Each row comes from the steps of one path. Every step used is in the known rows, and no mark comes twice. Write the path behind each row, first mark first.
(in the rows, 128 means zero)
Known rows:
bukogal, mamel, pifu, nanu: [126 112 133 130 120 133 136 116 109 119 128 113 202 153  77 125 100  85
 119 127 123 175 109 133 116 165 136 133  90 107 122 159 116 116 116 130
 128 144 131 120 153 195 120 145 128 139 164  96 141 131 121 149 101 179
  82 122 142 129]
simu, kobar, mamel: [137  82 107 122  87 112 115 120 119 115 133 101 111 141 109 132 186 117
 119 134 108 128 124 113 123 127 119 140 129 150 117 132 117 149 120 126
 116 133 120 120 161 117 111 118 129 144  57 122 122 133 128 124 126  62
 124 104 146  85]
kubu, nanu, kegu: [129 115 140 147 157 118 113 104 144 149 127 135 123 108 120 126 106 115
 136 137 134 112 100 130 136 133 146 118 141  94  96 102 151 158 155 114
 120 132 121 124 146 152 117 125 134 126  92 124 112 130 127 125 220 129
 190 115 118 184]
bukogal, mamel, pifu, nanu, kegu: [112 121 151 113 122 124 125 109 124 118 130 124 200 129  74 119 101  73
 145 136 125 164 132 145 130 163 146 127  93  78 109 168 110 169 137 114
 131 148 116 117 154 200 114 140 128 136 152 109 121 141 126 127 206 178
 108 127 142 136]
fadif, simu, kobar: [133 104 113 113 165  90 121 138 140 112 125 109 143 149 125 138  84 124
 118 141 125 116 145 118 131 126 121 145 129 159 120 136 112 137 118 147
 124 109 119 129 167 125 104 106 135 129  50 123 125 115 123 108 124 212
 143 114 148 104]
kupu, kubu: [116  34 129 109 155 115 115 139 142 119 136 131 153 135 137 123 131 132
 111 113 120 107 148 117  81 124 119 137 146 128 134 102 158 103 130 126
 120 138 147 128 128 108 137 130 120 145 127  94 148 142 125 143 115 123
 127 123 118 153]
kupu, kubu, nanu, kegu: [107  56 152 139 163 110 114 112 145 138 138 153 165 103 128 122 116 120
 130 120 137  99 128 121 104 137 144 119 168  92  81  96 194 149 159 119
 123 140 133 132 115 138 131 128 114 136  91 112 129 139 127 130 218 114
 202 119 115 186]
kobar, mamel, tabud, nanu, pifu: [136 107 131 133  93 158 156  91 131 135 110 124 119 137 104 132 214 119
 145 139  57 142 165 145 156 107 140 112  97 139 112 156 109 128 127 139
 129 142 135 139 115 122 115 145 114 117 149 165 128 125 122 114  92  48
 114 139 113 129]
tabud, mamel, pifu, nanu: [125 104 125  95 111 124 144 131 109 140 135 122 173 156 118 130 221 121
 132 134 152 176 122 138 126 151 127 134  92 112 111 156 124 131 111 133
 142 159 117 117 127 183 126 146 125 133 173 119 144 134 127 157 107 137
  86 131 133 147]
fanal, kubu: [143 173 135 108 159 132 126 133 135 117 128 115 120 138 130 123 122 126
 112 122 132 121 136 124 132 118 110 116 153 123 203 111 115 106 136 100
 116 150 147 124 130  95 136 139 134 144 134 113 136 139 115 121 120 141
 135 115 124 191]
pifu, mamel: [128  83 126 142 116 133 113 131 125 134 123 137 138 145 131 126  80 143
 109 126 145 128  98 139 117 111 117 145 106 144 121 106  97 128 125 140
 128 118 118 116 144 138 134 125 128 132 131 102 118 140 128 137 150 162
 106 149 129 133]
kupu, kubu, nanu, tabud, mamel: [124  75 150 142 107 112 120 111 154 133 129 139 125 123 123 129 252 168
 124  98 234 146 137 132 114 129 148 103 157 108  90  74 165 103 118 146
 120 150 123 140  99 116 133 140  98 133 115 129 130 126 115 156 101 109
 164 148 106 184]
simu, kobar, mamel, tabud, nanu: [117 102 116 136 101 131 143 107  98 122 131 106  95 146  94 139 195 135
 134 144  24 174 120 121 147 115 144 123 111 159 115 124 116 142 130 136
 124 127 147 129 140 113 120 137 116 142  56 155 119 123 127 107 113  39
  69 120 137  81]
mamel, tabud, nanu: [112 122 127 126 158 134 141 118 112 137 116 117 101 150 119 132 130 149
 136 135  32 161 118 134 141 113 129 120 107 147 139 109 111 104 137 132
 122 120 161 128 136 122 130 149 115 137 131 140 125 125 124 112 116 116
  62 131 115 149]
simu, kobar, mamel, pifu: [132  69 103 125 109 135 113 120 114 119 141  93 152 145 105 133 182 119
 128 131 112 162 175 127 123 132 112 135 122 132 114 178 115 142 118 120
 132 162 122 112 157 116 116 114 131 145  66 121 130 126 129 120 125  60
  72 121 157  60]
bukogal, mamel, kobar: [123 196 114 140 119  97 111 118 138 105 120 110 149 136 103 140 114 100
 134 130 110  95 126 122 124 148 125 124 124 164 149 143  92 112 124 134
 109 116 131 126 171 132 106 134 155 146 147 125 134 124 131 123 150 150
 123 129 137  66]
nanu, pifu, mamel, kobar: [149 149 127 137 110 139 119 120 144 128 119 143 190 130 141 128  81 130
 145 125 165  64 158 150 137 114 123 139 121 196  98 180  90 124 124 151
 127 131 125 126 145 139 113 115 147 126 148 139 126 128 135 114 167 136
 169 170 129  53]
fadif, fanal, kubu: [143 190 170  94 120 114 153 150 123 127 126 150 125 122 132 128 125  98
 103 165 134 113 127 121 140 119 124 138 172 129 185 102 120 100 128 111
 111 161 136 138 123 106 126 112 127 147 129  99 152 126 139 128 101 160
 141  95 132 192]
kegu, mamel, pifu: [118  90 107 121 139 144 120 133 116 104 134 117 155 135 143 126 152 128
 120 132 136 160 179 141 120 147  90 131  95  93  94 170 146 107 103 129
 140 143 121 100 137 105 140 113 136 139 162 113 149 132 128 131 133 202
  69 127 134 110]
nanu, pifu, mamel, kobar, simu: [148 133 115 132 125 164 134 134 147 127 126 140 184 119 146 122  38 134
 136 126 179  76 173 140 149 117 119 140 122 203  95 185  90 139 115 149
 140 118  87 147 118 137  98 107 148 114 152 158 118 131 141 120 159  39
 172 169 131  49]
pifu, mamel, tabud, nanu, kegu: [ 89 112 148 142 127 152 133 114 116 139 127 149 124 123 112 125  87 148
 153 141  63 164 116 150 157  95 147 127  84 123 103 112  90 173 147 127
 129 118 126 116 117 136 128 140 108 123 125 145  96 134 137 108 232 135
  77 161 120 146]
kegu, mamel, tabud, nanu, kubu, kupu: [124 123 123 130 135 135 145 200  95 125 133 142  83 109 182 147 151 149
 150 124  55 158 143 131 135 110 134 119 129  85 176 107 166 114 134 139
 132 115 153 125 100  80 191 139 111  88 145 166 136 107 123 120  72 182
  80 122 102 136]
fadif, simu, kobar, mamel: [130  83 110 117 104 102 129 123 132 113 130 106 121 137 105 130 162 116
 107 149 132 119 131 112 131 137 120 141 118 146 110 139 124 166 108 140
 123 113  89 135 151 122 106 105 132 127  57 131 118 118 133 124 111 141
 136 106 149  99]
mamel, kobar: [128 167 114 114 149 107 108 134 144 125 128 108 137 143 152 133 112 131
 134 126 119  86 131 119 120 134 110 138 138 172 138 144 117 115 132 122
 114 131 153 125 159 124 116 124 152 140 136 127 128 128 134 122 142 109
 129 126 133  81]
mamel, pifu, nanu: [134  90 135 106 154 134 129 126 120 141 134 118 183 160 129 116 107 123
 123 121 138 166 114 130 109 147 121 147 106 122 108 160 140 117 124 120
 138 164 146 119 143 194 132 134 130 136 158  97 137 139 121 145 109 137
  90 120 134 140]
nanu, kubu: [144  98 140 115 152 121 121 128 134 130 120 119  81 132 128 127 124 127
 126 116 131 109 137 123 126 103 120 132 151 119 218 108 141 108 141 108
 114 147 144 121 132  96 123 129 134 124 134 118 127 136 121 146 110 135
 137 116 117 133]
kubu, nanu: [144 106 126 152 155 119 122 109 132 146 123 128 124 136 134 126 104 129
 116 129 129 122  80 123 115 142 133 121 143 130 110 100 158 103 136 135
 121 128 137 129 145 147 119 130 134 134 114 117 129 126 115 135 117 130
 168 109 121 172]
bukogal, mamel, tabud: [115 137 129 148 129 129 105 116 115 112 108 111 115 149  77 133 124 124
 115 129   8 158 132 138 137 138 125 116 102 135 144 101  88 100 123 133
 114 102 137 118 153 133 119 148 129 144 141 129 128 128 120 113 114 165
 133 141 136 123]
kegu, mamel, tabud, nanu: [102 122 118 131 132 139 147 121  98 109 125 124 100 136 132 133 170 149
 131 143  46 167 121 139 150 131 119 120  88 117 101 118 139 109 112 145
 135 105 144 117 119 102 142 133 115 136 160 146 137 125 125 113 116 175
  61 124 116 139]
mamel, kubu: [123 201 126 115 143 117 116 132 136 134 128 119  85 153 129 127 120 138
 115 117 130 119 136 116 115 111 112 134 147 141 157 104 114 101 130 117
 133 116 150 134 116 109 128 129 133 134 142 106 135 134 128 129 111 134
 111 126 131 138]
simu, porof: [139  89 115 127 155 144 109  95 126 131 131 114  98 110 160 120 144 141
 126 117 123 121 134 117  85 122 119 138 112 131 140 118 116 165 139 116
 115 112 149 114 152 109 135 119 123 142 129 145 133 132 115 140 131 148
 122 121 148 130]
fadif, simu, kobar, mamel, bukogal: [120  83 109 128  96 100 131 123 124 113 130 104 125 143 102 135 160 122
 111 148 121 118  69 112 133 141 121 124 117 151 145 139 125 131 114 132
 131 124  96 127 131 116 118 107 135 129  68 138 123 110 142 109  31 138
 132 133 152  89]
kupu, kubu, fanal: [129  51 115 151 140 104 136 136 139 117 120 170 150  81 136 128 132 122
 106 118 119 107 157 109  73 118 129 157 159  99 115 115 189  93 134 134
 125 124 159 132 101 114 129 150 107 139 116  80 149 129 120 141 110 136
 129 112 126 154]
nanu, pifu: [156 105 130 117 144 131 116 126 153 126 115 124 149 135 130 128 119 115
 133 129 143  87 177 141 129 113 117 140 120 143 127 158 101 111 133 136
 118 141 137 126 156 128 113 130 132 123 140 127 136 130 113 123 119 148
 168 131 124 135]
pifu, mamel, kobar, simu, porof: [125 120 107 140 139 172 123 108 122 127 143 129 135  89 182 111  50 164
 131 114 161 112 126 120 108 127 120 144 113 190 108 148 104 196 120 125
 135  91  93 129 116 118 115  97 142 131 142 178 115 134 146 138 177  36
 126 156 154  53]
tabud, nanu, pifu: [151 113 138 120 138 132 153 113 147 133 115 133 148 138 120 135 132 105
 147 137 143 100 156 142 133 103 142 128 109 149 134 164 102 113 141 143
 122 147 145 138 147 121 117 138 126 122 141 139 141 129 112 129 106 140
  97 121 114 149]
kegu, mamel, tabud: [112 111 113 123 136 135 116 137 105 105 122 121 100 135 137 122 156 152
 114 137  31 152 142 145 141 139  93 124  99 114  95 111 139 108 109 136
 134  95 136 107 130 107 141 126 123 136 155 129 133 133 126 110 128 177
 135 129 129 127]
mamel, kubu, kupu: [127 205 119 122 133 120 103 215 126 142 130 139  92 131 176 142  98 143
 133 107 127 117 145 109  90 109 121 139 156 118 154  92 114 111 134 127
 134 111 155 136 122 111 188 134 129 107 122 113 138 113 129 128  79 145
 108 123 124 147]
bukogal, mamel, kubu: [117 226 134 145 116 111 117 114 128 123 118 123  94 147  81 135 121 101
 118 122 110 118 130 116 116 129 127 120 131 133 170 104  93 105 122 125
 122 102 133 134 130 115 119 146 132 142 149 105 137 130 128 128 103 177
 106 129 137 133]
bukogal, mamel: [128 124 125 142 113 107 109 121 125 107 120 117 129 139  86 133 119  96
 116 131 105 123 115 128 111 139 135 126 106 124 159 112  92 115 125 135
 106 115 120 128 169 131 116 144 128 142 135 105 135 131 117 133 121 186
 110 122 134 133]
bukogal, mamel, pifu, nanu, kubu, kupu: [144 119 140 126 110 133 128 193 102 130 132 128 179 123 120 138  91  95
 144 105 138 160 136 126  99 144 157 128 131  76 194 149 136 122 135 127
 130 161 144 124 135 172 170 147 121  95 153 114 144 115 121 156  57 185
 101 122 134 116]
kegu, mamel, pifu, nanu, kubu: [137  89 141 102 128 139 157 132 105 120 140 127 151 130 133 109 154 121
 121 126 164 164 140 137 135 157 115 132 121  77 143 165 195 116 112 123
 149 159 136 109 106 147 132 117 120 124 182 113 143 140 128 155 105 191
 105 117 125 108]

Write each row's path:
[127  70 113 119 110 151 110 117 128 130 132 104 143 142 119 123 190 119
 119 127 130 158 167 126 116 130 105 128 106 101 123 166 121 133 112 115
 134 167 110 116 132 119 121 130 133 140 153 116 131 136 133 141 105  70
  61 124 136 116] : kobar, mamel, pifu
[138 103 151 110 143 140 118 124 148 121 132 103 162 155 117 113 116 158
 137 105 230 203 128 151 130 135 126 128 108 105  98 150 117 107 110 122
 134 171 163 126 139 188 124 134 117 129 150 107 105 139 117 147  98 128
  80 142 130 129] : mamel, pifu, nanu, tabud
[ 94 186 122 114 122 104 144 113 131 107 147 131 129  99 146 139 156 109
 165 149 146  96 136 128 158 137 129 124 110 111  92 165 142 176 139 122
 121 118 127 123 136 103 122 110 137 133 147 149 130 122 153 107 249 163
  73 116 120 103] : tabud, nanu, kegu, mamel, kobar
[129 193 114 157 105 100 143  94 129 139 129 119 104 131 109 134 152 124
 106 139 143 123 101  92 141 146 140 121 166 155  93 114 165 148 119 146
 145 101  99 152  98 132 112 113 126 127  48 134 125 106 135 122  97 119
 179 113 147 110] : fadif, simu, kobar, mamel, kubu, nanu
[136 142 103 110 169 157 122 110 130 128 142 104 111  93 177 118  95 155
 136 116 135 110 152 110 107 137 121 137 131 175 127 151 122 178 125 111
 123 102 119 133 130 107 108  98 143 140 138 185 124 128 140 132 154  17
 134 126 153  68] : mamel, kobar, simu, porof
[141 100 142 181 133 166 129  98 126 152 102 153 161 134 120 118  72 155
 130 129  72 132 131 162 153 123 132 117 121 163  65 124 133 108 126 163
 148 117 126 120 116 164 121 135 121 119 116 146 122 127 116 107 136 135
 227 175 118 133] : kubu, nanu, pifu, mamel, tabud
[111 117 143  95 115 113 141 130 122 111 134 138 141 116 137 116 151 111
 128 148 150 123  86 140 140 162 127 141 104  71  64 130 160 178 127 117
 137 108 114 116 132 180 134 118 122 125 162 103 118 148 134 137 216 194
 157 103 122 166] : pifu, nanu, kegu, mamel
[123 187 104 121  92 101 121 202 130 130 136 122 109 121 153 147 143 130
 127 131 130 117 149  96 115 117 133 138 156 134 120 126 119 170 113 137
 142 102 101 150 118 108 166 113 123  97  50 136 133 100 141 116  60 142
 130 118 149  93] : fadif, simu, kobar, mamel, kubu, kupu
[131 120 129 125 158 139 134 198 111 153 129 129  87 119 165 149 113 150
 159 115  43 153 138 123 124  87 149 121 145 115 211  95 131 110 155 128
 123 134 175 132 113  94 179 151 111  91 121 164 130 108 122 119  73 124
  83 131 106 137] : mamel, tabud, nanu, kubu, kupu
[130 184 129 160  90 123 132  81 128 163 126 132  75 131 115 127 185 125
 105 122 138 123  81 106 124 143 128 115 164 122 114  89 166 121 123 120
 143 123 116 146  88 129 122 134 128 139 125 119 130 130 131 148  94  51
 150 118 123 157] : kobar, mamel, kubu, nanu
[128 186 158 133 167 121 131 110 139 144 132 141 128 103 126 120 105 117
 134 132 144 117 116 123 147 135 145  98 172  86 157 106 152 153 166  94
 118 159 130 128 122 123 124 139 131 138  94 129 118 136 116 116 219 138
 208 109 119 229] : fanal, kubu, nanu, kegu
[111 116 128 108 131 120 113 132 134 100 140 137 118 106 132 121 158 115
 130 143 131 112 154 142 139 133 110 132 106  66  90 132 136 169 126 114
 120 117 104 108 142 111 130 116 126 132 143 122 121 139 136 120 227 199
 138 107 125 148] : nanu, kegu, mamel
[137  83 141 186 113 155 135  99 126 151 125 158 173 129 119 122  71 128
 123 128 162  97  45 143 135 126 141 116 124 158 107 140 136  79 134 157
 144 133 113 120 110 156 131 125 132 111 125 126 128 119 122 121  59 148
 204 171 125 132] : kubu, nanu, pifu, mamel, bukogal
[129 150 105 105 161 126 121 143 144 125 134 108 132 129 150 127  68 136
 131 126 138 104 140 117 138 137 109 136 140 177 129 147 116 127 121 119
 125 123 111 144 131 122 102 110 154 128 142 144 123 131 149 123 141  15
 134 123 130  80] : mamel, kobar, simu
[102  52 142 143 145 113 125 120 132 116 146 163 159  85 148 122 161 120
 121 131 139 103 133 125 115 161 136 115 151  59  48 109 225 153 140 125
 134 124 110 120 102 114 141 117 115 140 112 113 141 135 129 133 217 172
 199 108 111 184] : kupu, kubu, nanu, kegu, mamel
[131 126 136 107  96 115 109 127 158 119 121 114  83 142 114 136 251 165
 135 112 224 158 155 146 139 110 125 118 111 116 134  97  71 118 103 132
 116 145 114 129 146 109 123 142 116 126 147 137 108 129 121 143 117 136
 107 147 117 148] : nanu, tabud, mamel
[128 194 154 146 109 126 135  98 141 135 128 122  91 131 108 136 235 164
 126 109 244 164  57 138 156 132 143  68 155 107 204  82 121  70 126 119
 126 173 122 133  89 102 142 153 123 137 125 145 118 121 113 123  25 118
 171 162 113 211] : fanal, kubu, nanu, tabud, mamel, bukogal
[134 217 146 166 148 122 113  97 164 146 120 121  71 138 122 124 124 170
 124  99 225 155 110 127 134 122 131 110 174 122 111  81 141  88 127 126
 139 128 163 145 104 128 125 130 119 131 110 119 103 130 114 132 104 118
 144 144 117 156] : mamel, kubu, nanu, tabud
[108 241 149 172 119 109 119  89 131 137 122 143 103 110  74 129 106  91
 132 126 125 121 111 119 141 148 154 100 156  98 126  96 128 147 152 119
 127 104 112 139 117 145 113 143 128 135 113 120 120 125 129 117 206 164
 175 126 132 164] : bukogal, mamel, kubu, nanu, kegu
[149 193 160  95 111 113 139 235 110 140 132 161 143 107 175 144 105 106
 120 158 127 110 133 115 113 107 134 139 182 111 191  99 116 113 138 114
 112 155 133 143 126 112 184 118 126 113 115 104 155 109 136 123  69 174
 140  88 126 205] : fadif, fanal, kubu, kupu
[158 108 141 101 129 118 129 210 118 153 130 140 126 121 169 131  94 126
 134 112 144 117  83 115 101 126 153 144 160 101 191 106 156 127 150 124
 130 141 156 133 126 168 177 137 123  86 137 114 125 124 115 158  70 146
 156 103 113 155] : pifu, nanu, kubu, kupu
[132 125 138 130 151 146 146 107 135 140 112 128 138 142 114 133 132 133
 155 134  49 137 170 149 150  99 137 119 101 155 121 155  99 103 138 143
 127 134 164 133 131 123 120 145 119 121 141 158 132 124 112 106 109 120
 115 139 110 136] : mamel, tabud, nanu, pifu
[166 113 130 153 129 107 143 123 143 130 111 158  84  82 126 133 129 123
 123 121 127 113 140 119 118 101 136 157 166  97 199 119 166  99 137 117
 118 129 155 128 108 105 111 148 116 119 127 108 129 123 112 139 114 149
 138 111 121 133] : nanu, kubu, fanal
[151 100 152  98 141 118 146 129 123 138 125 124 112 143 127 113 111 121
 122 117 152 123  79 123 128 131 145 140 146 121 190 111 162 120 142 113
 126 147 156 133 120 167 125 135 125 118 152 109 126 141 120 163  99 131
 156 111 116 143] : pifu, nanu, kubu
[148  84 133 141 113 149 124 128 142 134 115 151 164 137 127 129  82 125
 127 126 159  87 151 153 128 105 121 137 102 157 106 149  82 129 122 151
 135 132 114 121 142 145 119 122 133 113 142 123 125 137 118 128 143 168
 157 160 125 112] : nanu, pifu, mamel
[117 182 130 141 114 139 119 129 125 144 127 144 106 149 125 126  83 150
 112 117 154 123 116 124 116 104 117 144 131 156 135  97  99 116 121 132
 147 103 126 127 101 123 135 127 127 131 146 102 125 141 137 137 137 157
  94 159 133 123] : pifu, mamel, kubu
[113 204 115 118 116 121 130 135 121 115 131 133  82 139 146 129 161 137
 110 126 137 118 138 123 124 138  95 128 131 109 117 112 149 106 112 129
 140  99 126 122 108  92 146 118 131 138 166 108 146 133 135 130 122 197
 108 119 134 126] : kegu, mamel, kubu
[136 141 122 133 115 160 165 123 145 136 127 147 178 115 148 131  41 128
 152 137 187  92 151 141 160 109 141 127 108 208 100 193  91 142 120 154
 139 128  93 155 105 129  98 119 134 107 153 164 122 122 139 120 157  34
  98 160 120  63] : tabud, nanu, pifu, mamel, kobar, simu
[110 172 113 138 146 129 139 117 131 123 146 138 138  80 156 123  97 126
 137 147 160 101 124 128 164 169 125 108 146 108  42 150 185 175 125 118
 141  99  73 138 104 127 104  95 148 121 127 156 115 124 155 113 249  62
 202 115 123 111] : kubu, nanu, kegu, mamel, kobar, simu
[131  99 134 131 107 134 151 103 100 129 129 104  58 137  94 138 205 131
 140 128  38 165 138 120 163  97 147 120 144 149 190 119 142 134 140 122
 124 142 153 129 115  88 110 138 116 134  57 166 120 121 130 116 102  35
  87 127 124  71] : simu, kobar, mamel, tabud, nanu, kubu
[101 170 128  84 126 123 156 139 130 107 146 136 152  96 152 111  96 121
 142 149 169 111 106 131 162 174 130 135 124 109  52 167 168 189 115 114
 143  98  81 140 111 173 108 102 143 121 165 144 111 143 162 129 234  65
 175 111 126  97] : pifu, nanu, kegu, mamel, kobar, simu
[122 180 115 130 125 122 125 133 138 106 129 105 145 123 107 130  66 101
 124 129 133 108 139 124 136 151 121 118 121 166 139 149  97 132 115 126
 111 102  95 150 143 128  94 122 150 135 146 140 131 129 143 124 139  55
 125 127 143  72] : bukogal, mamel, kobar, simu
[122 183 116 142  99 141 107 211 114 148 132 156 115 131 179 141  63 156
 130 109 146 120 121 120  88 104 127 145 140 138 133  89  92 128 127 140
 146 102 130 130 106 121 198 132 127 102 128 109 130 122 134 137 105 161
  92 155 128 133] : pifu, mamel, kubu, kupu
[135  79 131 149 112 154 125 122 131 132 121 149 167 140 120 126  83 132
 129 122 157  95  87 150 124 113 122 130  97 157 137 152  90  88 122 145
 136 135 120 117 122 133 135 125 135 117 146 124 129 126 129 119  58 157
 159 177 128 108] : nanu, pifu, mamel, bukogal
[109 100 126 128  98 139 148 102 111 138 118 112  86 147 107 132 205 134
 126 138  38 172 109 130 140 121 136 119 102 130 124 113 112 129 121 127
 126 128 135 134 116 115 126 147 110 133 142 150 121 129 135 125 101  45
  60 127 119 141] : kobar, mamel, tabud, nanu
[139  77 114 116 171 170 123 107 126 131 139 115  95  96 168 111 101 151
 122 119 141 142 146 115 101 126 125 134 114 132 129 125 116 182 131 109
 124 104 103 135 124 109 113 109 124 131 132 164 122 137 124 145 128  48
 125 117 148 132] : kobar, simu, porof
